Known rows, with every step that occurs:
musud, fovu, vofub, mise, rumimab: [-27  -5 -57  16 -30  -6 -12  -9 -14  36  12 -27 -13  30 -41  29  67  27
 -33   0   9   4]
mise, vofub, zopi, rumimab: [  7  26 -65  14 -27 -19  19  14 -39  21  22   2 -30  16  -9  20  22  19
 -35 -33 -19 -30]
fovu, musud, vone: [ -4 -11 -52  32 -38 -27   4  -7   2  34  31  27 -38   8  -6   9  35  19
 -42 -30  41   2]
zopi, vofub, mise: [ 13  29 -42  32 -23 -25  16 -23   6  33  39   4 -33   4 -34  24  51  20
 -45 -58  15 -10]
zopi, vofub: [ 16  40 -58  38 -19 -21  22  -8 -14  40  34  14 -27  -3 -12  21  51  17
 -48 -53  24 -14]
vone, musud: [ 13  30 -72  31 -16 -23  -2   0   7  46   0  20 -24   6 -19  30  55  11
 -43 -25  57  -3]
mise, vofub, zopi, rumimab, musud: [  7  14 -51   6 -25 -44  19  15 -50  17  38  16 -35  29   3  35  18  32
 -42 -15 -32 -25]
rumimab, mise: [  5  38 -54  27 -26 -42  14  20 -30  62  10  17 -26   0 -40  36  54  15
 -26 -34  34   1]
musud, fovu, vofub, zopi, rumimab, mise: [-32  16 -61  25 -32  -1  -6  24 -41  52   8 -56   3  28 -40  35  42  47
 -21   1 -36  -4]
vofub, fovu: [  5  15 -60  28 -28 -27   3  10  -8  47   1  11  -8  -4 -26  29  51 -14
 -50 -60  43 -25]
vone, musud, fovu, vofub, zopi, rumimab: [-26   7 -80  29 -22  17 -22   5  -2  37  -2 -53   7  32 -19  29  42  45
 -40  11 -14 -11]
vone, musud, fovu, vofub, zopi: [-20  -1 -78  31 -32  10  -8   6  29  50  -4 -33  -7  23 -28  11  60  32
 -41  14   9   5]
vofub, zopi, rumimab, musud, vone: [ 20 -10 -21  34 -30 -59  -4  40 -50  11  44  12 -43  25   6  30  10  37
 -39 -31 -23 -22]
zopi, rumimab, mise, vofub, fovu: [-23  45 -63  -2 -19 -20   7  -9 -42  57  -2  -8  -5  17 -46  52  28  11
 -30 -39 -26 -33]
vofub, zopi: [ 22  12 -54  36 -39 -32  17  32 -16  30  19  16 -34  -1 -18   9  47   7
 -38 -42  27 -11]
fovu, vofub, zopi, rumimab, mise: [-19  27 -55  27 -24  -5   8  13 -56  37  21 -29   3  15 -44  36  29  46
 -16 -22 -36 -19]
zopi, vofub, fovu, musud, vone: [-17   0 -46  26 -32  -6   6 -42  20  38  34   5 -21   9 -17  10  30  18
 -56 -52  -3 -14]
vofub, zopi, rumimab, musud, fovu: [  4  -4 -52  23 -32 -45  -9  46 -40  28  21 -17 -26  34   5  42  38  36
 -49  -5  -6  -6]
rumimab, zopi: [  4  25 -44  34 -41 -34  23  31 -24  55  11  30 -41  -5 -21  18  46  20
 -42 -34  37  17]
musud, fovu, vofub: [-18   0 -71  38 -30  -2  -2   9   0  59  11 -22  -3   9 -15  19  68  18
 -43  -8  36  -1]
vone, musud, fovu, vofub: [-25   8 -83  33 -21   7 -14  -9  25  65  -6 -25   1  18 -22  25  69  28
 -44  11  36   5]
zopi, vofub, fovu: [  5  32 -55  29 -22 -11  14 -16  -4  45  20   1  -9  -1 -24  26  50   2
 -55 -68  12 -28]
vone, musud, fovu, vofub, mise, rumimab: [-33   2 -68  12 -20   5 -26 -28  12  40  -5 -30 -10  39 -49  35  69  35
 -35  21  12  11]
rumimab, musud, fovu, vofub: [-17 -13 -58  29 -26 -27   0  12 -11  56  26 -10  -8  20  -2  35  65  33
 -50  10  22   3]
musud, vone: [ 19   4 -38  44 -32 -43   4  25 -14  40  26  26 -42  -2  -9  12  40   6
 -38 -48  39 -13]

Rows:
[ -2 -21 -25  37 -26 -31  -1  19 -50  13  50  -8 -19  26   1  26  12  50
 -36 -18 -44 -28]  fovu, vofub, zopi, rumimab, musud, vone
[  2  42 -40  35 -35 -22  33   5 -18  54  29  20 -42  -4 -20  15  44  36
 -48 -42   5  15]  rumimab, zopi, vofub
[-17   1 -72  16 -33  -8   4 -21   9  40   6  11  -5   5 -24  26  45   0
 -53 -42  44  -8]  vofub, fovu, musud
[-15  40 -40  13 -34 -10  20  -8 -44  41  12  11 -30  11 -38  26  42  26
 -49 -44 -26   3]  mise, rumimab, zopi, vofub, fovu
[-19  17 -69  17 -27   3  14 -48  13  38  25   1  -5   6 -22  25  42  13
 -59 -50  12 -12]  zopi, vofub, fovu, musud
[-38   4 -48  -6 -39 -21  12 -33  12  64  13  15 -31  20 -47  18  29  14
 -32 -21 -19  -5]  rumimab, mise, vofub, fovu, musud, vone
[-20 -10 -56  29 -33  -6  -7  -5  20  52  14 -32  -7  13 -37  23  67  22
 -41 -13  28   2]  musud, fovu, vofub, mise
[ -4 -10 -40   6 -30 -55 -14  13 -24  31  20   5 -44  41 -24  47  63  26
 -44   4  15  14]  vofub, mise, rumimab, musud, fovu
[-25 -16 -46  20 -19 -24 -19  -5 -19  36  30 -38  -2  37 -17  54  44  47
 -47   2  -9  -6]  zopi, rumimab, musud, fovu, vofub, mise
[ -5  21 -66   7 -29 -21  18  -8  -2  51   4  18 -18   2 -26  22  47 -13
 -47 -47  20 -30]  mise, vofub, fovu
[-21  -5 -62  26 -17 -20 -12  11 -40  43  27 -28   5  30   5  53  46  45
 -49   5   2 -11]  zopi, rumimab, musud, fovu, vofub
[  9  19 -29   9 -16 -47  11 -26 -36  14  51  22 -44  32 -25  45  48  38
 -45 -27 -17  -2]  zopi, vofub, mise, rumimab, musud
[-12  -9 -36  11 -19 -34   2 -22 -41  17  40  11 -20  31 -32  43  49  37
 -36  -6  -3  -3]  fovu, vofub, mise, rumimab, musud
[ -7  11 -62  36 -24   2   5  11 -46  17  26 -24   4  10 -15  25  29  33
 -35 -31 -14 -30]  fovu, vofub, zopi, rumimab
[  0  19 -79  30 -26 -19 -16  12  25  61 -14  -4 -23  18 -17  30  68  14
 -47   0  57  11]  vone, musud, fovu
[ -5  19 -30  14 -40 -37  11  11 -37  32  13  25 -52  17 -48  26  44  26
 -34 -26  10  25]  vofub, mise, rumimab, zopi
[  7  33 -42  17 -19 -23  11 -28 -28  18  36   9 -38  19 -38  31  49  24
 -39 -45  -3  -6]  zopi, vofub, mise, rumimab
[ 17   8 -44  25 -25 -48   5  34 -56  12  33   8 -27  21   3  42  24  31
 -43 -29  -8 -19]  vofub, zopi, rumimab, musud
[ -4  47 -40  21 -31 -17  28   1 -54  36  28  24 -46  12 -25  22  43  40
 -42 -28 -13  17]  mise, rumimab, zopi, vofub
[ 16  22 -59  34 -27 -25   4  32 -48  16  20  -4 -21   9 -10  28  27  19
 -38 -46   6 -25]  vofub, zopi, rumimab
[ -5  44 -60   7 -27 -35  29   2 -24  66  14  24 -35   8 -40  27  50  14
 -24 -22  10  -3]  rumimab, mise, vofub
[-21 -18 -51  13 -35 -21   0  21 -41  27  24 -13 -21  39 -13  26  57  42
 -39  24 -23   7]  mise, rumimab, musud, fovu, vofub, zopi
[ -2  28 -46  20 -39 -31  17  25 -59  38   9  35 -46   9 -25  23  45  24
 -35 -21  20  21]  mise, rumimab, zopi
[ -4  -3 -48  29 -21 -21   7  14 -56  14  41 -11  -3  23  -3  39  25  46
 -42 -15 -26 -24]  fovu, vofub, zopi, rumimab, musud
[-38  26 -52   2 -39   7  20 -40 -26  36  17  12 -24  21 -35  24  36  36
 -53 -25 -23  19]  mise, rumimab, zopi, vofub, fovu, musud
